Each row was made from one walk, in order. Every step used is in the known rows, and no mark comes twice. Write each row's walk.
Known rows:
pubut, zapi, galof, devab: [-2.738 -3.040 -0.270  0.802 -0.340 -0.281 -1.154  1.537  1.366  1.894
  1.339 -0.916  3.226 -1.278 -0.053  2.049  0.260  0.542 -2.751]
pubut, zapi: [-1.940 -2.605 -0.649  0.746 -1.017 -0.592 -2.303  1.749  1.423  1.109
  0.079 -0.671  2.823 -1.418 -0.928  1.786 -0.243  0.961 -2.584]
zapi, galof, tatozu, labot: [-3.628 -4.199 -0.779 -0.596  0.025  1.311 -4.025  1.405  1.700  0.558
  3.951  1.060  1.533 -0.401  0.185  0.272  0.931  0.704 -1.761]
labot, bagil, tatozu, galof, devab: [-0.746 -0.451 -2.975  0.521  2.073 -3.413 -3.487  3.873  1.379 -1.984
  1.044  1.813  0.695 -1.055  1.248 -0.683 -1.671 -0.840 -6.247]
limu, pubut, zapi: [-0.377 -3.644 -0.242  0.802 -1.991 -0.254 -3.104  2.147  0.769  1.403
  0.347 -1.664  2.563  0.576 -0.926  2.484  1.222  0.421 -3.571]
labot, limu: [-0.391 -1.972 -0.642 -1.383 -0.266 -0.282 -4.319  4.025  0.985 -1.446
  1.906  1.342  1.762  0.906  0.055  0.411  1.388 -0.627 -0.905]
labot, limu, pubut, zapi, galof: [ 0.032 -2.972  0.026 -0.675 -0.779  0.361 -4.890  4.239  0.812  0.044
  1.716 -0.849  2.192  1.288  0.203  1.882  2.640 -0.834 -1.631]
mafub, pubut, zapi, galof: [-1.633 -4.906 -0.751  0.961 -2.408 -0.170 -0.821  1.350  1.640  0.947
 -1.059  0.196  2.575 -2.225  0.400  3.433  1.165  0.957 -1.571]
galof, tatozu, labot: [-3.577 -2.658 -0.655 -1.242 -0.358  0.367 -5.042  1.382  1.178 -0.225
  3.595  1.970  1.030 -0.196 -0.691 -0.450  0.221  1.053 -1.085]
bagil, labot, limu: [-0.666 -1.591 -0.679 -0.954  0.235 -0.957 -4.811  5.127  0.708 -2.395
  2.566  2.405  0.861 -0.436  1.481 -1.401  0.879 -0.483 -4.244]
mafub, pubut: [-0.833 -4.399 -1.084  0.214 -2.617 -0.753 -0.845  1.419  1.278 -0.460
 -0.823  1.837  1.905 -1.128  0.190  2.337  0.817  0.809 -1.576]
pubut, zapi, galof: [-2.481 -3.663 -0.657  0.945 -0.618  0.258 -2.173  1.658  1.771  1.671
  0.875 -1.131  2.979 -1.617 -0.352  2.072  0.340  0.810 -2.676]
zapi, mafub, pubut: [-1.559 -5.419 -1.173  0.665 -1.816  0.167  0.449  2.096  1.004 -0.348
 -0.285  2.344  1.554 -1.981 -0.112  1.898  1.900  1.129 -0.331]
devab, damula: [-0.391 -2.485  0.053 -0.372 -2.505 -1.983 -1.585  1.816  0.407 -0.305
  0.544  1.516  2.361  0.347 -1.507  1.028 -1.778  0.105 -1.313]
tatozu, galof, devab: [-2.328  0.035 -0.787  0.765  0.439 -1.134  1.421  2.083  1.301  0.803
 -0.302  1.106  2.334  0.326 -1.810  0.827 -1.470  0.492 -5.145]
galof, devab: [-1.891 -1.642 -0.429 -0.355 -0.307 -1.608 -0.252  1.500  0.447  0.119
  2.108  1.621  2.512  0.584 -0.118  0.449 -0.323  0.094 -2.743]
tatozu, galof, devab, damula: [-1.886  0.262 -0.182  0.589 -0.355 -1.828  1.731  2.102  0.882  0.820
 -0.643  1.249  2.505  0.514 -2.232  1.101 -2.266  0.240 -4.486]
tatozu, labot: [-1.165 -2.013 -0.794 -0.461  0.724 -0.354 -4.495  2.314  1.102 -1.370
  2.936  2.539  0.835 -1.516  0.590 -0.931 -0.089  0.872 -3.026]
bagil, tatozu, labot, limu, pubut, zapi, mafub: [-1.396 -1.775 -1.148 -0.279  1.495 -1.359 -6.661  4.645  0.684 -1.554
  3.063  2.013  0.432 -1.923  1.925 -1.256  0.953 -0.753 -3.359]
mafub, pubut, zapi: [-1.279 -4.191 -0.731  0.771 -2.690 -0.790 -0.930  1.393  1.402  0.538
 -1.588  0.522  2.464 -2.033 -0.014  3.246  0.732  1.048 -1.467]

Write each row's walk:
[-2.839 -2.396  0.002 -1.516 -0.420  0.570 -6.312  2.571  0.869 -0.022
  3.588  0.860  1.160  0.361 -0.433  0.262  1.436  0.382 -0.576]  galof, tatozu, labot, limu, pubut, zapi
[-0.068 -1.659 -1.732 -0.366  1.791 -1.400 -5.659  3.137  1.194 -2.539
  3.029  2.641  0.180 -1.857  1.540 -1.076 -0.371  0.420 -4.024]  tatozu, labot, bagil
[-2.389 -3.624 -0.698  1.109 -0.820 -0.027 -1.170  2.113  1.225  1.139
  0.049 -0.210  2.555 -2.221 -0.985  1.891  0.722  1.220 -1.447]  pubut, zapi, mafub
[-3.274 -3.205 -0.236 -0.100 -0.127  0.805 -4.239  2.256  1.633  1.337
  2.310 -0.685  2.400 -1.342 -0.086  1.558  1.070  0.572 -1.344]  pubut, zapi, galof, tatozu, labot, limu
[-0.259 -1.868 -3.194  0.118  1.376 -3.107 -5.242  3.686  1.374 -2.525
  1.751  1.848  0.528 -1.232  1.827 -0.780 -1.029 -0.768 -5.045]  labot, bagil, tatozu
[-0.176 -1.602  0.777 -1.040  0.567 -0.415 -5.453  3.935  0.236 -0.803
  3.532  1.276  1.246 -0.249  1.136  0.204  1.356 -0.556 -1.957]  tatozu, labot, limu, pubut, zapi, galof, devab, damula
[-2.789 -2.374 -1.317 -1.188  0.343 -0.390 -5.857  1.923  1.248 -1.070
  3.649  2.031  0.552 -0.430  0.091 -0.579  0.014  0.730 -1.811]  galof, tatozu, labot, bagil
[-2.834 -4.161 -0.413 -0.908 -0.081  1.523 -4.972  2.298  1.381  0.420
  4.178  0.628  1.434  0.470  0.417  0.585  1.972  0.124 -1.493]  zapi, galof, tatozu, labot, limu, pubut
[-0.177 -2.571  0.293 -0.804 -0.580 -0.012 -4.193  4.152  0.538  0.234
  2.073 -0.724  2.370  1.509  0.385  1.858  2.562 -1.036 -1.704]  labot, limu, pubut, zapi, galof, devab
[-2.098 -4.406 -0.314  0.001 -1.791  0.256 -2.762  2.054  1.485  0.515
  0.176  0.648  2.005 -2.088  0.763  2.863  1.818  0.670 -0.526]  mafub, pubut, zapi, galof, tatozu, labot, limu
[-1.449 -1.759 -1.119 -0.363  1.586 -1.215 -7.165  4.408  0.950 -1.293
  3.437  1.549  0.649 -1.637  2.243 -1.170  0.787 -0.965 -3.925]  bagil, tatozu, labot, limu, pubut, zapi, galof
[-3.056 -2.900 -0.026 -1.386 -0.275  0.873 -5.811  2.767  0.778 -0.011
  3.562  1.123  1.027 -0.040 -0.417  0.323  1.893  0.521 -0.080]  galof, tatozu, labot, limu, pubut, zapi, mafub
[-0.303 -2.186  0.101 -0.848  0.841  0.420 -6.324  4.030  0.815 -0.967
  3.420  1.044  0.979 -0.630  1.259  0.087  1.962 -0.205 -2.364]  tatozu, labot, limu, pubut, zapi, galof
